Each row was made from one path, in order. Every step used is in the known rows, and no mark comes twice. Write each row's path.
Known rows
k-h-t: [ 11.6 -13.6  11.7 -12.3  -9.1 -11.3   6.5   7.7  -0.3  -8.3  -9.1  -5.3
   7.5   6.1   2.2   5.7 -36.7  18.6  14.3 -16.1   5.3  34.1  -4.3  -5.5
   0.7]
q-g: [ -5.5 -16.1 -12.5  -8.5 -17.0  -2.6  -8.7   1.2   0.0  -4.4  -5.9  -4.7
   5.9   6.3   1.1   6.0 -15.5  12.3   8.0 -11.0   8.8  33.1  -4.3  -2.0
   3.1]
a-t: [  5.3 -14.4   7.2 -18.2  -8.3   1.6 -16.9   5.3  -8.7  -5.0  -5.5   1.9
   1.0   5.9  -5.9  -1.1  -2.7  17.0  11.6 -12.2   9.2  20.1  -3.9  -1.9
   2.3]
q-g-k: [-10.7 -16.0 -15.0  -5.7 -15.8   6.7  -7.6   2.0   9.5  -3.1 -10.6  -7.2
   5.7   2.5  -6.1   8.8  -0.2   8.4   9.3  -7.4   4.6  31.0  -6.2  -0.7
   3.9]
z-k-g-h-t: [ 10.4 -17.6   8.4 -23.0 -25.7 -20.5  13.3   8.7  -0.5  -8.7 -14.2   3.6
   9.8   9.5  14.5   7.9 -44.6  16.9  16.2 -11.9  -2.3  26.0  -7.5  -1.0
  -5.4]
a-k-h: [  0.2 -21.6   2.5 -11.0 -17.9 -16.5  21.8  13.9   4.2  -9.2   0.4  -1.0
   3.8   6.2   4.5  -4.6 -33.2  13.3  10.6 -12.4   2.7  13.1   3.6  -2.7
   1.5]
g-k-h-t: [  5.5 -14.2   7.9  -9.2  -8.9  -4.6   7.9   7.3   9.3  -7.6 -14.2  -3.2
   7.2   2.2  -1.6   9.1 -24.7  14.5  15.2 -11.7   1.2  33.6  -6.0  -3.4
   0.5]
a-k-h-t: [  6.7 -20.8   9.2 -18.0 -11.6 -19.9  16.2  14.0   2.4 -10.9  -2.1  -6.6
   5.0  10.4   0.2   0.0 -38.6  15.0  12.2 -16.3   2.0  26.0   1.7  -6.3
   1.2]
k-h: [  4.9 -16.6   4.5  -5.3 -15.5 -10.7  12.5   7.3   1.7  -7.5  -7.8   2.3
   6.7   3.1   7.0   0.2 -31.5  17.5  11.4 -12.2   6.6  21.9  -2.4  -1.9
   1.8]
q-g-h-t: [ -2.0 -16.1 -13.6 -10.5 -22.0  -1.7   4.6   5.5   0.4  -7.5 -10.3 -27.0
   9.5   8.4   7.2  11.3 -27.1  12.8  13.1 -16.5   8.4  47.3 -11.9  -4.4
   8.2]
q-g-k-a-t: [ -7.7 -12.7  -7.2 -15.3 -13.4  14.3  -8.5   7.0  11.1  -7.0 -12.9  -9.4
   3.8   2.3 -14.4   8.0  26.0  11.9  13.4  -8.3  10.6  35.9 -11.9  -2.5
  -0.1]
g-q: [  1.4  -9.3   0.0  -2.9 -10.0  12.3 -17.5  -4.3   1.8   0.4 -10.1  -4.1
   7.6  10.6   7.0  10.5  -8.5  14.5  10.0  -7.0   2.8  24.4  -1.2  -0.2
   2.0]
a-k-g: [  1.1 -21.4   0.8 -15.8 -25.8 -25.6   2.2   8.0   0.8  -8.7   2.1  -9.6
   4.1   1.5   4.8  -0.1 -38.4   9.9   7.8  -7.4   0.4   5.3  -2.5  -0.7
  -6.4]
z-h-a-k: [  6.9  -9.8  18.0 -21.6  -9.2  -9.8  -1.1   3.0   2.2  -5.6  -3.2   1.1
   5.7  20.6  -7.2   6.3 -23.7  19.8  13.4 -14.3   1.0  18.3  -4.7  -5.2
   0.1]
q-g-h-a-t: [ -1.0  -5.2 -12.4 -15.9 -20.8  10.0  -8.2   4.1   1.7 -10.2  -6.1 -15.7
   5.5   5.1  -6.5   9.6   4.0  16.3  17.7 -19.7   7.3  39.3 -18.8  -5.3
  11.1]
q-g-h-k: [ -5.1 -11.0 -18.1 -12.8 -24.8   1.0  12.9   8.7   5.1  -2.0  -8.3 -14.1
   8.3   5.0  12.0   9.1  -0.2  11.2  12.1 -15.5   4.2  41.5  -6.9  -3.2
   2.9]
g-h-k-a: [  1.5  -6.2   2.2 -12.3 -20.3   2.7  19.3  14.9   1.3  -4.3 -13.4 -18.1
  14.6   5.3  14.6   7.7  -7.8  17.4  14.0 -11.3   7.6  32.9  -8.5  -4.0
  -4.4]
h-g: [  0.7 -11.5   1.0 -15.0 -12.7   9.8 -13.8  -1.1  -4.3   0.6 -10.4 -11.7
   6.9   4.4  10.0   8.1  -9.3  14.2   8.3 -10.1   5.9  15.6  -0.5   1.1
  -3.0]
a-k: [ -2.1 -20.3   1.9 -14.4 -14.6 -15.2   1.1  10.7  -4.9  -6.6   0.7  -6.1
   4.7   9.7   1.1  -2.4 -26.2  12.1   7.5  -9.2   4.0  11.5   4.8  -2.6
   1.6]
h-z-k-g-q: [ 10.8  -4.1  11.8 -21.0 -10.3   8.5 -12.6  -4.6  10.3   0.2 -16.8   6.8
  11.3  16.6  10.3  11.2 -44.8  18.1  13.0 -10.4  -5.3  24.9  -3.0   2.8
  -9.5]
q-g-h: [ -8.6 -17.1 -20.6  -3.8 -25.9   2.0  10.1   4.5   2.5  -6.7  -8.5 -17.6
   8.4   4.5  11.3   6.5 -18.0  11.4  10.1 -13.9   9.4  35.2  -9.5  -0.9
   9.4]
g-h-z-t: [  6.7  -9.7   8.4  -8.9  -5.9   4.7   2.4   7.2  -7.3  -7.1 -19.6 -41.1
  12.6  18.3   5.2   5.3 -42.1  23.9  13.5 -21.2   8.3  39.6  -7.1  -0.3
   8.7]

Which path is each row?
[  2.4  -7.5  -2.4  -8.8 -13.8   0.6   4.1   6.2  -1.9  -5.0 -16.1 -33.4
  15.9   9.7  11.2   4.6 -56.9  17.5  11.5 -17.1   9.3  30.8  -8.6   1.1
   7.3] : g-h-z
[  3.8  -5.3  12.3 -20.5 -12.6   3.7  22.0  13.6   1.7  -5.6 -22.7 -10.4
  19.0  19.5  13.4   4.7 -47.2  23.2  14.8 -13.9   7.9  34.1  -6.9  -0.4
  -3.3] : g-h-z-k-a
[  4.9  -3.3  10.2 -15.7  -9.5   2.7   2.3  12.1  -2.5  -1.2 -10.6  -7.9
  11.5   7.0   2.8   7.0  -1.0  18.3  11.5  -9.3   8.3  31.3  -3.9  -6.1
  -9.7] : h-k-a
[ -0.8  -7.8  -1.2 -10.4  -9.9  25.0 -22.4 -10.7   3.9   6.0 -12.1  -9.6
   6.5   8.3  15.7  16.0   2.1  13.1   9.2  -8.0   0.7  21.2   0.0   2.4
  -1.8] : h-g-q
[ 10.8  -2.9  22.2 -35.3   1.5   7.8  -6.2  11.6  -1.6  -4.1 -16.9   8.6
  10.0  21.2  -5.7   0.4 -17.3  24.8  15.6 -15.2   9.7  31.1  -4.5  -2.0
  -6.7] : h-z-k-a-t
[  4.8  -6.0   4.4 -21.5 -15.8   9.2  12.3  16.2  -0.9  -5.6 -10.8 -15.3
   7.9   5.1   6.2   3.7  12.0  18.2  17.4 -14.3  10.0  31.8 -10.1  -4.4
  -2.8] : g-h-k-a-t
[  4.2  -9.5   5.2 -20.1 -11.4   0.9  12.9   9.3  -1.1  -3.8 -19.0  -5.1
  14.3  19.4  12.7   2.9 -52.3  20.9  13.7 -15.6   2.9  28.1  -2.9   1.7
   1.8] : g-h-z-k
[  8.8  -3.8   9.9  -7.6 -12.7  -4.9   3.2   5.4   1.8  -9.0  -7.4  -0.4
   9.8   3.6  -3.8   7.0 -27.9  21.4  15.7 -16.1   3.8  25.3 -10.0  -6.3
   1.6] : k-h-a
[  3.0 -13.5  16.6 -18.0 -10.5  -3.5   8.0  11.0  -4.6  -3.9 -14.0  18.3
  10.7  16.1   2.9   2.9 -11.4  21.6  12.0  -6.4   6.3  23.1   0.7  -2.8
  -8.3] : z-k-a
[  7.8  -3.5  14.4 -25.9  -7.0   6.5  -5.9  14.0  -4.0  -3.0  -8.5  -1.0
   5.3   7.4  -5.2   3.4  19.4  18.7  14.9 -12.5   8.8  29.3  -5.4  -6.1
  -9.0] : h-k-a-t
[ 10.6  -9.7  16.5 -21.1  -5.7  -3.6   0.9   2.9   1.8   2.4 -12.1   9.8
   5.4  17.7   7.2   5.9  -3.3  19.8  12.4 -12.7   4.1  26.5  -0.5  -1.8
  -5.7] : z-h-k
[ -5.6  -6.0   2.7 -13.1 -11.1  18.3  -3.5   2.1   7.3   0.5 -19.0 -22.2
  10.7   0.9   4.2  15.0   9.6  12.7  10.7  -3.5   5.7  19.7  -6.5   1.0
  -8.5] : h-g-k-a
[  7.1 -17.6  11.1 -20.4 -19.7 -18.9   1.3   5.0  -0.8  -4.2  -9.5  22.1
   6.5   5.9   9.6   1.9 -29.8  17.0  11.1  -6.3  -2.1  12.9  -0.7   0.6
 -10.8] : z-k-g
[  0.9 -10.7  -1.9 -11.1 -19.2  -1.2  11.8  11.2  -2.2  -1.5  -9.6 -15.0
   9.5   5.9  14.0   5.5 -12.2  14.7  13.0 -13.4   3.4  27.3  -3.5  -2.5
   0.6] : g-h-k
[-10.7 -11.3 -11.7  -6.0 -16.3   8.9  -0.7   6.0  12.9  -5.0 -15.7 -15.4
  10.3   2.0  -5.0  12.0   6.3  11.1  10.6  -4.8   9.3  36.3 -10.2  -2.5
  -1.7] : q-g-k-a
[ -1.9 -15.8  -1.8 -15.8 -15.7  15.3   7.6  -1.2  15.6   0.0  -4.2  -3.2
   4.2   9.0  17.9  10.0 -12.2  10.0  11.0 -11.7  -4.1  14.2   6.7   1.3
  -2.1] : a-k-h-g-q
[ -1.6  -7.9   5.7 -24.0  -7.6  23.8 -13.0   4.0   6.6  -1.7 -15.8 -15.6
   4.9   0.6  -2.8  10.6  29.3  13.6  14.0  -6.1   7.4  19.6  -8.1   0.7
  -7.3] : h-g-k-a-t
[  4.9  -9.3  10.8 -17.1  -8.7   5.5  -8.8   9.3  -6.9  -7.2  -8.5  -7.5
   5.4   5.4  -6.8   0.5   0.5  19.1  13.4  -9.8  14.0  25.2  -7.7  -3.3
  -2.3] : k-a-t
[ -2.0 -10.5  -2.6 -11.4 -21.9  -9.8  11.3  11.6  -1.4 -11.0  -1.7 -21.3
  10.6   9.4  -0.3   5.1 -29.1  15.1  14.2 -14.9   0.5  18.5  -7.2  -5.4
   6.1] : g-h-a-k
[ -0.7 -16.1   2.1  -3.2 -13.4  -4.2  12.1   6.7  12.2  -6.7 -13.2   0.7
   6.0  -1.5   2.8   3.6 -18.5  13.4  13.2  -8.3   2.6  21.7  -4.4  -0.1
   1.2] : g-k-h
[ 13.6  -7.6  20.7 -29.2  -5.2  -3.3   1.9  10.7   0.8  -9.3  -7.8  36.3
   2.9  13.4 -10.9   0.4  -4.7  24.6  21.1 -17.5  -0.9  23.7  -4.1  -6.4
  -2.6] : z-k-h-a-t
[  2.1  -8.1  -0.5  -9.3 -12.8  21.7  -2.0  -8.0  13.4   2.4 -13.0  -3.7
   7.0   5.7  19.2  13.5  -7.0  14.4  12.4 -11.0  -0.5  22.5   0.6   1.9
  -2.0] : k-h-g-q
[  5.0  -8.6  -0.7  -4.5 -21.3   2.2 -15.7  -6.9   7.2  -2.3  -8.6  -6.8
   6.5   0.6  11.8  12.9 -24.2  12.0  10.3  -5.1   0.1  19.1  -7.7   1.9
  -5.3] : k-g-q
